Known rows, with every way that one mark hangs from another
moke{mobip{vobe{vuvo{mokav rinis{bupiz}}}}}: [ -9.8 -17.1   3.8   7.5   1.4   8.5 -21.3  18.7  24.4  -6.5  -0.6   8.3
 -14.8 -11.7  18.9 -24.9 -17.8 -21.8  -8.5  14.0  49.0  -5.7 -17.3]
rinis{vuvo{vobe{mobip}}}: [-25.3 -14.3  -1.8   5.6  -0.3  -1.5  -9.4  -2.1  11.9  -1.9  12.9  -4.6
  -2.1 -12.5   2.2   2.7 -14.4   1.0 -12.8  24.8  44.4  -2.8  -7.8]
vobe{mobip tanan vuvo{gulogeb mokav rinis{bupiz}}}: [  2.1 -11.2  19.1 -19.3  22.9  10.4 -17.7   2.9  28.9   7.4   0.8  -0.3
 -13.2 -14.6  45.1 -17.7  -6.8 -13.9  -9.3  12.9  63.9 -16.9 -16.7]
mobip{moke vobe{tanan}}: [  5.3 -14.0   1.7   1.1   9.2  -3.1   3.1  12.2  -1.9   8.9   6.2  -4.8
   9.2 -12.4  16.8 -11.0  -6.8   4.6  14.6  12.9  22.8   2.2   0.0]
moke{mobip{vobe}}: [ -4.5 -10.5   1.8  12.8  -5.6   0.8  -2.4  13.7  -4.2  -2.3   0.5  -0.2
   7.7   2.3   7.9  -5.8 -15.6  -5.1   5.0  17.0  11.6  12.4  -0.3]
rinis{bupiz vuvo{gulogeb mokav vobe}}: [-24.8  -6.8  14.4  20.9  18.2   9.5 -19.9 -16.7  15.6  -0.1  12.7  17.5
 -18.3   2.5   5.4 -10.5 -21.5  -2.5 -25.6  -3.0  50.7   0.1  -5.3]
bupiz{rinis}: [ -5.4  -9.0  -6.7  -6.8   0.0   4.3  -8.2  -1.4   9.9   0.7  -0.4   6.4
 -12.4  -7.2   0.7  -6.9 -12.6 -14.6   0.0 -12.2  11.3  -4.0  -4.9]
mobip{moke vobe{tanan vuvo{mokav}}}: [ 17.5 -10.7   4.7   2.7  12.5  -3.7  -4.9  18.0   3.6   5.8  -0.4 -12.0
   3.9 -12.3  21.4 -19.2   4.4   8.7   7.2  16.9  34.2  -8.7 -10.0]
moke{mobip{vobe{tanan vuvo{gulogeb mokav rinis}}}}: [ 11.7  -9.7  24.8   3.3  17.0   6.9  -3.2  16.2   7.1   9.0  -3.3  -3.7
  -6.6  -3.5  41.8 -20.4 -15.4  -4.6  -2.8  18.0  43.4  -0.7  -9.0]
gulogeb{vuvo}: [-6.4 -3.3  8.5  1.0 -0.4  9.7  2.0 -1.7  7.9  3.4 -2.8 -9.4  0.5  3.1
  6.9 -2.3 -7.8 11.9 -3.9  0.5  8.6 -5.5 -5.3]
rinis{bupiz vuvo}: [-25.4 -17.1 -12.1  -9.7   6.2   6.5 -15.0  -2.3  18.4   0.6  14.0  10.5
 -10.3  -8.5  -6.7  -2.2 -13.3 -11.0 -15.9  -1.0  26.4 -11.0 -18.2]
gulogeb{vuvo{rinis vobe{tanan}}}: [-13.2 -16.0  15.9   5.7  15.1   9.2  10.7   2.7  21.6  16.6   5.6  -9.4
 -12.8  -9.0  18.9 -16.0 -16.9   8.5 -12.4  11.7  42.9  -7.7   3.1]
vobe{tanan vuvo{gulogeb mokav rinis{bupiz}}}: [  4.3  -7.3  18.0 -14.0  27.2  11.8 -11.6   0.7  22.7  12.6   1.2   5.3
 -20.0  -8.3  32.7 -19.7  -7.2 -11.9 -12.6  -1.7  47.9 -15.1 -12.7]
kinef{moke{mobip{vobe{tanan vuvo{gulogeb mokav}}}}}: [ 19.5 -10.1  24.9   7.4  18.7   6.3  -5.8   8.7  -5.0  12.7   5.9  -5.9
  10.4   3.8  29.4 -10.2 -19.7   7.7   3.2  33.7  38.9  16.0 -11.5]
moke{mobip{vobe{tanan vuvo}}}: [  5.4 -18.4  -2.2  -6.5   8.1  -0.7   4.5  27.7  -3.7  16.9   1.2 -16.6
  10.2   0.9  18.7  -9.3 -11.3  -1.3   5.2  33.1  29.2  -0.3  -8.9]
tanan{vobe}: [-6.9  1.7  2.6  6.8 -1.9 -1.8  2.7 -1.7  2.3 -3.9  2.7 -8.8 -1.9  8.1
 -4.2  0.7 -5.4 -7.2  4.8  0.3  0.6 -2.3  5.7]
kinef{moke{mobip}}: [  4.6  -4.7   5.9   5.9  -6.6   1.8 -11.0  -3.3  -3.0  -3.5  11.6   1.1
   7.9   1.9  -3.6   5.2 -11.0  -1.1  -2.7  25.4   8.4  15.0 -14.0]
kinef{moke}: [ 3.8 -2.8  4.4  1.8  0.8  3.5 -4.1 -7.7  0.8  1.3  9.7  4.6  4.5 -6.3
 -5.0  4.4 -9.9  2.7  3.8 10.5  4.1 11.8 -5.4]
vobe{mobip{moke} vuvo{rinis{bupiz}}}: [-14.2  -8.0  -1.1 -20.2  -4.0   8.6 -29.6   3.5  25.6  -4.1   5.2   1.0
  -8.3 -29.5  21.2  -6.9 -11.4 -20.6   2.0  16.4  59.6 -21.1 -29.7]
vobe{vuvo{gulogeb}}: [  1.9  11.6  13.4  -9.5   8.2  10.3  -3.4  -2.8 -10.3  12.4  -5.3  -3.9
   0.1   4.9  14.7   5.8 -12.0   2.8   5.0   1.0  15.9  -2.8  -6.1]
vobe{tanan vuvo{mokav rinis{bupiz}}}: [  4.0 -16.8   1.9 -15.1  20.1   4.5 -10.2  10.7  31.3   7.3   3.1   0.8
 -20.2 -14.9  19.7 -24.3   3.7 -12.7 -15.5   4.0  43.2 -21.5 -16.7]
gulogeb{vuvo{mokav rinis vobe{tanan}}}: [ -2.2 -14.7  22.9  17.2  16.3   5.8   4.8   0.7  27.5   6.0   2.4  -8.1
 -17.2  -6.9  22.4 -25.2  -4.8  12.9 -21.1   7.6  42.9  -9.3   2.5]
gulogeb{vuvo{mokav rinis{bupiz} vobe{mobip}}}: [-25.4 -17.1  19.1  16.9   3.6  12.1 -19.1  -4.4  43.2  -9.7   2.4   3.5
 -17.7 -14.4  24.9 -23.9 -16.5  -5.2 -20.1  12.4  69.1  -8.7  -6.3]

Rows
[  6.6   9.0  27.2   9.2   9.1   6.8  -8.2 -12.1  11.0  -7.5  -4.7  13.0
 -17.0  -4.0  23.3 -11.6  -3.6  -3.3  -7.9 -15.7  14.2   0.4  -0.1] => vuvo{gulogeb mokav rinis}
[  0.2  -1.3  22.7   5.2  12.6  -0.6  -8.0  -8.0  -3.9  10.8   9.3  -9.0
   8.0  -5.0  31.7  -1.3 -11.8   7.5   5.0  25.9  55.0   4.2   2.4] => vuvo{gulogeb vobe{mobip{moke} tanan}}
[ 13.2  -3.1  24.9   0.5  20.2   6.7  -7.3   7.4   7.6   8.8  -1.6  -0.3
  -7.5 -17.9  40.8 -21.1 -12.1   1.5   8.1   4.8  47.9  -7.7  -9.6] => mobip{moke vobe{tanan vuvo{gulogeb mokav rinis}}}
[-15.2 -16.0  -5.2   1.6   7.4   3.0 -20.2  -3.2  25.1 -10.2  11.3  12.5
 -15.6  -6.8  -3.7 -12.0  -0.9  -7.4 -24.6  -4.8  27.1 -12.5 -18.7] => rinis{bupiz vuvo{mokav}}
[ -6.9 -10.9   3.8 -11.1   2.6   6.6 -25.1   6.9  35.6  -9.7  -0.9   3.6
 -15.4 -20.5  23.3 -17.0  -1.1 -19.3 -11.2  11.7  52.1 -18.2 -20.6] => vobe{mobip vuvo{mokav rinis{bupiz}}}
[ 14.6  -3.8  24.8 -16.0  18.3   4.4  -7.6   3.6  17.2   5.3  -3.2  -9.3
  -8.2 -12.7  46.3 -13.1   1.1  -2.2  -4.6  15.4  46.6 -14.2 -12.2] => vobe{mobip tanan vuvo{gulogeb mokav rinis}}
[-25.4 -16.8  -1.3  19.1  10.7   2.6 -18.6  -5.9  24.2  -5.9  14.9  12.8
 -18.5  -4.9  -7.6 -14.2 -10.6  -4.8 -28.9   2.3  46.0  -5.9  -8.6] => rinis{bupiz vuvo{mokav vobe}}
[  6.8  14.8  25.6   5.2  -1.6   1.1 -22.8  -8.4   3.9 -12.1  -2.9 -17.0
   2.2   2.4  27.0  -1.2  -2.0  -1.5   9.4  14.0  41.0 -10.8 -14.3] => tanan{vobe{mobip{moke} vuvo{gulogeb mokav}}}
[ 21.7  -6.4   6.3 -12.2   5.1  -8.4 -15.5  10.0  11.5  -1.6   0.6 -21.2
   6.1 -12.9  27.7 -11.0  19.8   8.0  -1.0  28.3  41.8 -19.2 -23.1] => vobe{mobip{moke} tanan vuvo{mokav}}
[ -4.6 -19.0  24.9  11.0  11.9   3.8  -1.3   2.7  34.6   0.5   1.5 -14.5
 -10.2 -13.3  34.1 -23.6  -3.2  11.0 -18.1  22.9  58.7 -10.6  -1.0] => gulogeb{vuvo{mokav rinis vobe{mobip tanan}}}
[-11.3  -5.2  23.3  27.0   3.2   9.3  -3.8  -5.2  25.9  -5.4  -2.1   0.1
 -20.2  -6.2  13.4 -20.4 -10.2   9.7 -19.2  -0.3  36.3  -5.6   1.6] => gulogeb{vuvo{mokav rinis vobe}}
[ -7.4 -20.1  11.9   8.2  11.0  -2.2 -23.1  -1.0  35.2  -6.2  13.0   4.5
 -14.1 -24.4  28.7 -25.2  -0.4 -10.6 -13.8  20.6  76.2 -10.9  -9.3] => vuvo{mokav rinis{bupiz} vobe{mobip{moke} tanan}}
[-16.7 -11.8  17.7  -0.6   9.0  23.0 -21.9   2.3   9.8  10.8  10.4  16.5
  -5.1 -13.0  24.0  -6.6 -50.5 -21.2   7.2  21.9  56.7  14.3 -18.6] => kinef{moke{mobip{vobe{vuvo{gulogeb rinis{bupiz}}}}}}
[-22.5   2.1  15.1  -9.2  10.8  17.4 -11.7  -5.6  17.9   7.9   2.5   2.7
 -19.0  -1.7  16.0  -4.8 -30.1 -25.6   3.7  -6.2  41.1 -12.2  -6.8] => tanan{vobe{vuvo{gulogeb rinis{bupiz}}}}
[ -8.8   1.2   6.9  -9.2 -10.8   0.1 -16.7   3.3  17.6  -8.6   2.9 -17.6
  -5.8 -19.5  18.1  -1.1  -9.3 -15.4  12.4  19.1  43.6 -20.4 -19.7] => tanan{vobe{mobip{moke} vuvo{rinis}}}
[-17.2  -0.3  25.4  23.6  15.0  11.8 -16.5 -15.0  20.7  -2.5   4.7  23.1
 -25.2  -3.5  18.5 -19.2 -20.8 -12.7 -16.3 -10.6  50.5   4.2   6.0] => vuvo{gulogeb mokav rinis{bupiz} vobe}
[  4.2 -13.8  22.6  -6.7  16.4  13.7  -2.9   9.6   0.9  21.6  10.1  -1.5
   2.4 -12.3  33.5  -6.1 -37.7  -5.5   9.7  31.8  46.9  12.5 -13.4] => kinef{moke{mobip{vobe{tanan vuvo{gulogeb rinis}}}}}
[ 12.2 -13.8   8.7  -0.5  12.4  -0.1  -6.0  17.7  15.9   3.5   0.5  -5.7
  -8.5 -25.2  28.8 -24.9  -0.8   0.4   4.9  11.4  42.4 -13.0 -12.4] => mobip{moke vobe{tanan vuvo{mokav rinis}}}
[  4.7 -12.3  17.5  12.5   6.6  -7.7 -13.3   0.0  23.2  -7.3   8.5  -5.2
  -8.8 -23.0  28.7 -20.3   6.5   1.3  -9.6  23.4  59.1  -8.2  -5.4] => vuvo{mokav rinis vobe{mobip{moke} tanan}}
[ -6.7   9.1  17.2  -8.2   1.8   5.7  -7.1  -3.2  -0.6   3.6  -2.7 -18.9
   4.4   6.9  22.6   8.3 -16.6  -7.4  13.0  17.3  32.1  -6.3  -4.2] => tanan{vobe{mobip vuvo{gulogeb}}}
[ 10.0 -10.0   3.2 -13.3   3.0  -7.4  -8.1   4.3   5.8   0.9   7.1 -14.7
  11.4 -14.2  22.3  -2.4   8.5   3.5   5.8  25.0  30.8  -8.3 -12.0] => vobe{mobip{moke} tanan}
[  3.6 -20.1   1.2   3.6   6.7  -2.9   6.7  20.9  -2.7   9.4   4.0  -7.9
  10.4   2.3  16.6 -10.4  -9.9  -1.3   3.1  25.2  18.9   8.7   0.4] => moke{mobip{vobe{tanan}}}
[  7.9 -12.1  -2.1 -25.2   9.9  -3.5   0.4  15.4   7.3  13.2   0.7 -22.6
   8.7  -8.8  22.2  -1.0   5.5   1.8   2.9  30.7  32.0 -14.0 -12.6] => vobe{mobip tanan vuvo}
[-35.4  -8.3   8.5   9.4  15.7  13.1 -14.9 -14.6   8.7  10.1  16.3  15.9
 -12.7   0.0   2.5  -0.2 -33.5  -7.1 -16.2   0.4  50.3   2.0  -4.2] => rinis{bupiz vuvo{gulogeb vobe}}
